Each row was made from one path, in order. Every step used is in the known rows, and no mark comes twice. Write each row's path.
Known rows:
S > B > Z > P > G > W > H > C: [ -0.4  -6.5  -2.9   8.4  -4.4   3.9  27.3  -1.7  45.0  -5.2  14.3  -2.8
  10.8  23.8 -39.6  13.2 -18.0 -10.1 -24.1  -0.3   9.9 -17.8 -77.7 -27.0
   2.9]
H > P > S: [-19.0   3.0 -17.0   9.3  20.3   9.9 -44.6  -7.9  11.3 -15.1  -8.4   2.8
 -32.6   0.7  -5.9 -26.0  19.9   9.2 -16.4 -15.8 -16.3  14.1  22.1   1.3
 -11.3]
H > P > S > B: [-20.5  66.3 -25.9  16.3  35.3  17.4 -46.7   0.2  10.5 -48.7   1.6  -4.0
 -28.6   0.6 -32.0 -29.6  21.7   2.9 -13.2 -32.7 -60.8  10.0   2.8 -32.2
  -2.0]
H > P: [-29.6  39.4 -33.4  21.5 -31.7 -28.1 -50.3 -16.3  18.9   1.0  11.0  -5.9
  -2.1 -34.1 -26.4 -22.0 -11.6  -4.4   6.9 -31.2 -22.8 -15.0  22.5   5.5
   9.3]
Z > P > G > W > H > C: [-17.2 -32.8 -25.8  -1.2 -11.8 -11.5  27.2  -6.0  42.1   7.3  14.9   3.8
  16.6  21.1 -34.5  -5.6 -20.8  -8.2 -23.8   2.4  32.5 -21.3 -42.2 -27.6
  -2.5]
C > H > W > G: [-51.6  28.9  20.2 -32.2   3.6   3.0  10.2  11.4  -9.4  -1.2  17.8 -21.1
  33.1 -11.2  -2.3  -2.5  -1.8   5.3  23.4 -24.1  17.6 -15.8  43.8 -35.5
   3.7]
S > P > H > C: [-11.0  15.2 -30.5  18.2 -20.5   4.0  -1.2  -8.7  35.6 -31.3  12.7 -21.2
   9.0  -0.9 -27.7 -38.9  13.1  -4.8  24.1  -0.9  13.5  10.5 -17.0 -41.6
 -25.4]
B > S > P: [ 28.4  32.7   2.4  29.6  16.7 -41.4  33.3  12.8  -6.0 -29.4   7.9  -8.1
 -25.6 -32.5  -2.9  -5.4   4.7  -7.2  23.4 -12.4   0.7  10.7  26.9  19.5
  25.1]
P > H: [  9.7 -22.3  -0.1  -2.5 -28.0   4.5 -19.5  -1.1 -22.7   9.5 -10.7  -2.3
  -5.2 -12.4  23.9  -4.0  33.8   8.1  28.4   1.6  24.5  26.0  45.9  -9.7
 -35.6]
C > H: [-15.7  23.0   1.4   2.6  -8.3  -1.6  -1.4   0.4 -21.0  -5.7  -2.9 -23.2
  16.6 -49.1  24.1  30.6   0.6  17.7  27.1   8.1  12.0  -3.5  51.4  -0.3
 -21.5]
Z > P > G: [ 14.5  -8.2 -23.9   6.2   2.3  21.1  27.1 -27.2 -13.0  31.1 -19.4  32.2
 -11.4  -4.7  12.9   9.6   4.0 -18.9 -52.8   5.4 -17.5   7.8  35.3  20.4
   9.9]
B > Z > P > G > W > J: [ 44.9 -20.3  20.3 -35.4  12.3   0.9  42.0  -0.2 -14.5  34.2   3.8   6.7
  18.5  25.2  30.5  42.2 -12.9   6.9 -19.4  53.4   3.2  -7.1 -12.9  38.3
  -2.5]
B > S > P > G > W > H: [ 18.8 -45.8  23.0  -2.5  27.3 -21.2  25.4  35.5 -20.5  17.5  13.0  -5.0
   9.6  29.3   0.6   9.5   0.7  33.0 -11.2   3.5  44.5  11.0  -9.3   3.0
  13.1]
P > G > W > H: [ -1.1 -58.8  11.8 -14.7   9.7 -11.0   6.6  22.8 -21.8  40.7   3.7   6.3
  18.7  24.0   6.2  13.0   0.3  33.5 -17.6  -1.6  37.7   1.8   1.9 -11.0
  -2.5]
C > H > P > G: [-21.3  47.5 -19.9  17.3  -0.4  30.9 -58.8  -8.3  -8.1  26.1   2.6 -11.7
  23.4  -2.2   6.1   2.6   2.0  38.8 -37.7   3.5 -18.8  19.1  26.8   2.7
  -9.7]
H > W > G > P > S: [-16.7 -28.5   9.7 -23.6  32.6   5.2 -15.0  17.8  -4.1 -22.8 -15.4  15.6
 -16.4  26.7  16.3 -40.4   4.7  -7.3  14.1   0.7   5.5   4.7  -4.2  -0.3
   9.6]
P > G > W: [ 10.7 -22.8  -2.4  15.2   2.9  -2.2  20.2   9.0 -15.8  16.6  -7.3  -0.6
   2.2  23.6  12.7 -15.1 -18.0  33.9 -28.6  -8.6  -9.7  13.3   9.5  -9.5
  -8.6]
Z > P: [  6.4 -18.5 -25.6   7.5 -22.9 -18.4  56.9 -34.7   1.7  -5.2 -12.7  22.0
 -25.8 -39.9  -6.6   8.7 -12.1 -55.6   2.8  -5.7  -4.0 -27.7  31.2  31.0
  21.1]
W > H > P: [-37.0   5.3 -20.1   0.3 -22.9 -31.8 -57.7  -4.5  12.3  19.6  19.5  -1.1
  13.3 -23.0 -32.3  -2.6  -1.0   1.2  10.4 -24.2  13.9 -21.5   9.4   3.5
  12.8]
S > B > Z > P > G > W > H: [ 21.0 -48.1  29.5  -3.8  14.7   7.4  37.6  13.1 -13.1  18.0   1.7   4.1
   6.7  28.1  -8.8  32.8  -4.7   5.6 -21.1   2.8  17.0  -5.8 -42.8   5.8
  15.2]
H > W > J: [-24.9  23.0   8.3 -58.2  -4.2 -23.4  10.6   0.6  -5.4  14.4  28.7 -16.7
  26.0 -10.6   9.2  14.9   8.3  -6.4  10.5  16.5  -3.0 -15.4  39.8 -26.6
 -14.0]
W > H > C: [-30.8   0.4 -29.2  -8.3 -19.8 -33.0 -17.8   0.1  40.5  12.3  16.0   9.6
  13.4 -27.4 -25.3   3.7   0.9  -7.4   4.6 -15.5  31.1 -21.4  -1.9 -41.1
 -12.8]

Which path is each row?
[-18.8  10.1 -19.8   0.1   1.3  10.5 -64.8  -1.4  -3.8  52.2   5.3  15.4
  18.9   9.2  -7.2   0.8  13.1  26.4 -46.6 -11.1  -2.4  13.1  18.2  -1.0
   4.4]	W > H > P > G
[-12.8   4.8  -5.9  24.0  -3.6  11.1  -9.6   6.4  -5.9   1.5   8.5 -32.9
  22.8  29.1  -4.3 -17.3 -28.7  46.8 -21.4   1.1  -7.7   8.1 -11.9  -0.3
  -7.1]	C > H > P > G > W
[ 16.2  22.2  37.7  10.0  24.5  21.5 -31.9   8.0   4.3  -9.8  -4.8  -0.5
 -26.8  -4.9  -8.4  34.5  23.4   2.7  -3.8 -16.0 -23.8  10.5 -38.1   5.2
   2.6]	W > H > P > S > B > Z
[  3.4 -72.8   7.0 -13.9   5.7  -7.4  37.3   7.6 -15.7  31.3   1.2  10.3
  12.6  26.1  -3.0  15.5  -6.9   7.9 -21.7   5.6  40.7 -11.0  -8.9   6.3
  10.0]	Z > P > G > W > H
[ -7.7  -1.5 -31.2  10.5 -46.5 -15.1 -37.6  -4.6  37.9 -18.9   0.5  -2.6
   8.2  -1.6  -5.4 -37.2  -6.4 -12.9  39.1  15.9  21.9   2.5 -32.7 -22.3
 -25.0]	G > P > H > C
[ 13.5 -17.1  -4.7  25.5  20.0   6.4  40.4  13.1 -15.6  -6.1   0.4 -15.4
   8.7  34.2  -3.3 -33.4 -18.7  33.1 -23.6  -7.1 -15.6  12.5 -11.5  -6.7
   7.3]	S > P > G > W
[ 36.3  24.7  39.5   5.4  33.3  18.6 -19.6  18.5  -5.4 -17.8 -20.8  21.2
 -26.7  -2.3  17.3  19.2   8.4  -7.2  15.4  -5.7 -30.4   9.1 -39.5  18.2
  14.9]	W > G > P > S > B > Z
[-23.1 -22.4  17.5 -23.7  35.9  20.7 -13.5  21.1 -10.1 -30.6 -13.8  -3.5
  -0.8  23.7  24.2 -27.0   2.7   6.1  23.2  16.7  15.1   5.5  -6.0   0.5
   0.9]	C > H > W > G > P > S
[-28.7  46.9   7.5 -11.7  47.6  29.3 -18.4  24.2  -6.8 -66.7  -0.7 -16.5
  -0.3  21.4  -8.8 -30.4   8.3   3.1  19.7  -5.2 -31.5   3.5 -21.7 -36.0
   4.8]	C > H > W > G > P > S > B
[-30.1 -34.1  15.5 -11.8 -40.8  13.5  52.7 -23.6   1.2 -21.1   9.4 -36.7
  -7.3   8.3 -13.6 -21.7  12.2 -33.5  16.7  -8.5  16.9   2.8  13.6 -31.3
 -14.1]	Z > P > H > W
[  8.5  19.6 -12.9  18.9 -33.2  17.9  14.6 -25.6  45.3 -32.3   2.6  -8.6
 -12.3  -4.5 -27.1   1.1   6.7 -37.2  13.9   6.7   0.3  -1.9 -43.8 -20.6
 -19.4]	S > B > Z > P > H > C
[-42.2  19.0  10.8 -31.2  -1.9 -14.7   9.5   6.4  -0.6   9.4  14.6   3.7
  14.3  -8.9 -11.6 -19.0   2.5 -10.2  11.1 -43.9   3.4 -16.6  45.2 -37.8
  15.0]	H > W > G
[  6.7  15.2 -10.6 -33.5  11.4 -11.2 -19.0   9.1  -8.2  29.6  21.8  -5.3
  35.1  31.2  10.4   2.7 -11.8  33.0 -19.8  35.6  -7.1  -5.1   3.6  11.3
  -9.0]	H > P > G > W > J
[ 35.4 -27.6  16.1  18.2 -26.8  -6.0  66.2 -35.5   4.3   5.4 -19.8  19.6
 -33.5 -43.4   7.4  46.7 -12.3 -56.2   4.5   3.6  -2.4 -21.5  -2.6  54.9
  23.5]	B > Z > P
[ 33.4  29.7  39.0  15.4  28.7  24.2  -3.3   5.5  -5.6 -16.8 -19.0   5.7
 -40.7 -17.6  13.8  37.3  24.6  -2.4  -4.3 -16.5 -41.4  20.3 -13.9  -0.3
  -6.9]	P > S > B > Z
[ 32.5 -49.4  22.7   5.0  22.8  27.6  50.2 -23.2  -0.5 -10.8 -32.7  22.5
 -55.7  -6.1  20.4  28.5  19.1 -33.5 -17.4  12.0  -0.8   7.0   1.3  42.6
  -0.9]	B > Z > P > S
[ 37.9 -14.3   9.1  14.0  -1.4  31.3  33.9 -26.1 -10.9  40.5 -27.1  32.5
 -18.8  -7.6  24.4  39.2   3.6 -19.5 -50.7  11.6 -16.0  12.1   8.0  39.7
  11.7]	B > Z > P > G
[ 38.4 -17.7  22.5   9.0 -26.1  29.4  30.3 -20.6 -10.9 -15.5 -14.9  -3.1
 -23.9  -6.1   6.9  24.8  23.0 -34.6  24.9  13.4   5.9  12.6 -11.0  21.9
  -9.7]	S > B > Z > P > H
[-11.0   4.5 -28.1  -3.6 -34.8 -12.1 -42.1   4.2  34.7 -13.1   2.1   8.8
  18.8   6.1  -6.1 -39.4  -5.5 -10.9  40.6  11.6  30.6  -3.1 -29.2 -20.9
 -15.7]	W > G > P > H > C
[ 13.3  -5.7  -0.1 -41.7   4.5 -38.4  17.7  13.3 -13.4  14.8  18.1  -3.4
  23.2   0.6  19.9  15.5 -11.6  15.1  17.9  32.8   7.0 -19.5  18.1   8.0
 -12.2]	G > W > J
[-13.0  38.9 -31.2  18.0  -4.7  13.3 -58.8 -11.9   0.2  36.7  -1.7  11.0
   5.4  -0.5  -2.3 -14.5   4.9  22.9 -49.1 -16.3 -31.5  17.9  29.3   0.3
   1.1]	H > P > G
[-39.4  50.2 -20.6  19.2 -26.4  -6.3 -49.9 -12.2   7.5 -13.1  15.7 -34.2
  19.7 -35.7 -15.6   0.1 -14.7  15.5  21.7  -6.9  -5.9 -12.5  19.8   9.7
  -4.6]	C > H > P
[-26.5  -1.8   1.4 -17.3 -16.2 -33.8 -13.6  15.3   0.3  -8.5   0.4  12.3
  17.8  -2.3   2.2 -40.3 -30.3 -23.2  45.1 -10.5   4.1 -25.1 -11.4   2.6
  34.4]	H > W > G > P
[ 33.9  12.5  11.4  21.3 -13.2   3.7  57.9 -30.1   5.6 -18.9 -14.5  13.9
 -33.3 -37.4 -10.5  39.7  -9.9 -58.5   3.8  -6.1 -31.1 -22.0 -18.9  35.0
  28.6]	S > B > Z > P
[ 31.4  48.7  31.4  21.6  -2.3  -1.4  -1.6   0.6  -3.2  -5.5 -11.0   4.4
 -22.7 -42.4   7.0  41.3   6.0 -10.5  10.4 -24.1 -42.3   4.4  -9.3   1.0
   3.5]	S > B > Z
[ 13.2 -30.0   0.3 -15.4 -24.3  -5.2 -42.2  18.2 -23.8   5.4 -14.1  17.4
  13.9   8.9  29.6 -26.5  10.3  -2.8  58.5  18.7  37.8   9.4   4.6  19.8
  -3.1]	W > G > P > H
[  9.3 -35.7  -6.5   0.5  23.9  -2.5 -22.5   9.4  -9.0 -21.5 -29.9  23.6
 -32.1   3.5  29.7 -26.9   5.9  -4.9  13.0  14.8  -3.3  11.6   0.7  20.5
  -3.3]	G > P > S
[  0.6  21.3  -1.9 -35.1  15.0   3.9 -18.1  13.4 -14.8  20.9  23.3 -24.1
  49.2  28.9  17.6  16.5 -13.0  45.6 -10.0  52.1   4.1  -4.3   2.6  13.4
 -16.7]	C > H > P > G > W > J
[ 30.9  -7.8   8.2  30.0  22.9 -10.2  43.1  22.0 -14.2 -10.1   4.0 -15.4
  -5.8  30.7   3.9 -22.1 -17.4  33.0 -20.7  -1.2  -2.9  23.2  -7.0   4.8
  11.5]	B > S > P > G > W
